Each row was made from one small tree. The marks that hang from a mark follow it in brackets, in the order of their numbers. Every link used is in the known rows. Write each row's tree.
Known rows:
q_526[q_278]: [-0.126 -1.483 -0.257 -1.880 -1.138 -3.162  0.566 -2.725  1.249  0.813
  1.649  0.843 -0.922 -0.062 -1.888  1.840 -0.600]
q_278[q_994[q_864]]: [ 0.841 -2.286  1.010 -1.699 -1.422 -3.350 -1.160 -0.203 -0.377 -1.659
  2.077 -0.829  1.432 -1.053 -1.113 -0.197 -2.280]
q_278[q_994[q_864[q_526 q_866]]]: [ 2.627 -1.755  0.453 -2.419  1.413 -1.444  1.035 -1.339 -0.724 -2.236
  2.275 -1.013  3.641 -0.544 -3.821  0.057 -2.796]
q_994[q_278 q_864[q_866]]: [ 0.336 -0.695 -0.410 -1.294  1.597 -4.164  0.209 -1.378  1.944  0.122
  1.565  1.017  1.988 -1.047 -2.873  2.691 -0.810]
q_80[q_526[q_278 q_388 q_884]]: [ 2.018  0.194 -0.414 -2.187 -0.176 -4.397  2.700 -3.298 -0.343  4.502
  3.267  1.574 -0.331  1.492 -3.515  1.795 -0.853]
q_864[q_526[q_80] q_866]: [ 3.545 -0.669 -0.530 -0.127 -1.502 -0.806  1.461 -1.305  0.178 -0.358
  3.372 -0.206  3.505  0.893 -5.521  3.543 -1.269]
q_80[q_526[q_278[q_994[q_864]] q_388 q_884]]: [ 2.115 -1.545  0.872 -4.177  0.055 -6.293  2.108 -2.968 -1.999  3.655
  3.483  0.141  1.663 -0.363 -2.037 -0.759 -1.826]
q_994[q_278 q_864]: [-1.164 -1.414  0.628 -1.273 -1.431 -5.001 -0.922 -1.013  1.014  0.652
  0.952 -0.452  1.106 -0.734 -2.591  1.217 -0.183]
q_278[q_994[q_864[q_866]]]: [ 2.297 -1.648  0.023 -1.515  1.482 -2.579  0.125 -0.468  0.647 -2.139
  2.649  0.672  2.330 -1.317 -1.498  1.303 -2.914]
q_994[q_864[q_866]]: [ 1.670  0.218 -0.424 -0.406  1.172 -1.802 -0.571 -0.101  2.134 -0.343
  2.778  1.235  1.395 -1.520 -2.099  2.420 -0.990]
q_994[q_278]: [-0.675 -1.481 -0.220 -0.467 -1.223 -3.575  0.244 -1.645  1.188 -0.272
  0.499  0.430  0.072  1.039 -3.158  2.531 -0.930]
q_80[q_526[q_388[q_994[q_864[q_866]]] q_884]]: [ 3.788  0.802 -0.740 -2.551  3.314 -4.234  3.878 -0.798 -0.654  2.367
  4.745  2.280  2.747  1.195 -3.449  1.439 -2.455]
q_866[q_864[q_526[q_80 q_278 q_884]]]: [ 3.159 -1.481  0.320 -4.192 -1.789 -3.585  1.062 -2.646 -2.971  5.164
  3.991 -1.804  1.639 -0.482 -4.244 -0.617 -0.129]
q_80[q_526[q_278 q_388]]: [-0.218 -0.632 -0.160 -1.788 -0.949 -4.835  2.224 -3.827  0.037  1.774
  3.531  1.506  0.205  0.897 -3.021  1.744 -0.039]
q_80[q_526[q_388]]: [ 0.617  0.196 -0.277  0.107 -1.271 -3.130  1.083 -1.477  0.273  0.039
  3.814  1.459  0.384  1.639 -3.761  2.194 -0.588]
q_866[q_864[q_526[q_80 q_278 q_388]]]: [ 1.238 -1.396  0.393 -3.623 -3.029 -5.509  1.202 -2.767 -2.723  2.901
  4.955 -1.626  3.167 -1.173 -4.569 -0.915  0.843]
q_994[q_864[q_526[q_80 q_278] q_866]]: [ 2.180 -1.372  0.501 -3.115 -1.107 -3.756  1.365 -3.238 -0.121  2.214
  3.520 -1.277  4.259 -1.511 -4.416  1.897  0.073]
q_526[q_388]: [ 1.080  0.400 -0.510  0.394 -2.282 -3.245  0.114  0.098  1.008 -0.315
  2.622  1.210  0.446  0.264 -3.290  1.708 -1.146]

Write each row's tree:
[ 1.303 -2.460  0.217 -5.293 -1.786 -6.815  3.635 -2.747 -3.770  2.041
  5.262 -1.891  4.108  0.137 -4.396 -2.023 -0.346]
q_866[q_864[q_526[q_80 q_278 q_388[q_994]]]]
[ 2.216 -1.248 -0.448 -3.739 -0.537 -7.761  3.469 -1.884 -0.051  2.007
  4.858  0.730  4.871 -1.224 -2.472  1.590 -1.253]
q_526[q_80 q_278 q_388[q_994[q_864[q_866]]]]
[ 1.469 -0.943 -0.728 -2.519  1.525 -1.253  2.721 -4.058  0.890  0.311
  1.748  0.680  1.305  0.312 -4.484  2.164 -1.094]
q_864[q_526[q_278] q_866]
[ 1.163 -0.791  0.195 -3.397  1.632 -2.541  1.445 -3.311  0.647  0.997
  2.120 -0.228  2.468 -1.365 -3.917  0.798 -0.118]
q_994[q_864[q_526[q_278] q_866]]
[ 0.866 -0.072  0.043 -1.883 -0.322 -2.404  0.371 -0.373 -1.580  0.118
  3.875 -0.751  1.488 -0.437 -4.680 -1.704 -0.133]
q_866[q_864[q_526[q_388]]]
[ 4.147 -0.641  0.322 -2.129 -2.111 -1.752 -0.224 -0.215 -2.769  3.451
  4.261 -1.787  1.897  0.294 -4.799 -0.236 -0.659]
q_866[q_864[q_526[q_80 q_884]]]
[ 2.565 -1.903 -0.446 -3.270  1.591 -3.425  4.046 -3.652 -0.867 -0.936
  2.236  0.374  3.306  0.131 -4.692  0.541 -2.917]
q_864[q_526[q_278[q_994] q_388] q_866]
[ 1.109 -0.767 -0.679 -3.801  2.271 -6.474  3.434 -2.046  0.742  0.799
  3.546  1.586  3.056 -1.372 -2.090  0.552 -1.593]
q_526[q_278 q_388[q_994[q_864[q_866]]]]
[ 0.144 -0.963 -0.496 -2.681  3.115 -6.658  4.185 -2.534 -0.233  0.323
  3.733  1.432  3.984  1.110 -3.737  1.891 -1.566]
q_80[q_526[q_388[q_994[q_278 q_864[q_866]]]]]
[ 1.592 -2.548  0.219 -3.231 -0.130 -5.303  3.155 -2.160 -1.263  0.391
  2.678 -1.523  6.268  0.683 -5.402  1.604 -1.218]
q_388[q_994[q_278 q_864[q_526[q_80] q_866]]]
[ 1.319 -2.541  0.045 -3.504  1.925 -4.320  1.419 -2.748  0.500 -0.369
  2.254  0.668  2.167 -1.846 -0.951  0.796 -2.423]
q_526[q_278[q_994[q_864[q_866]]]]
[-0.249 -1.561  1.094 -3.407 -1.239 -3.372  0.275 -3.045 -0.078  1.485
  1.642 -1.579  1.426 -0.915 -3.556 -0.658  0.599]
q_994[q_864[q_526[q_278]]]
[ 1.567 -0.762 -0.192 -1.999 -1.327 -3.258  3.016 -0.753 -1.447 -1.373
  2.409 -0.423  2.552  2.214 -5.428 -0.636 -1.790]
q_864[q_526[q_388[q_994]]]
[ 5.076  1.652 -1.221 -0.674  1.397 -0.721  2.657 -0.279  0.036  1.564
  2.393  1.562  2.193  1.157 -6.445  1.815 -2.334]
q_864[q_526[q_388 q_884] q_866]
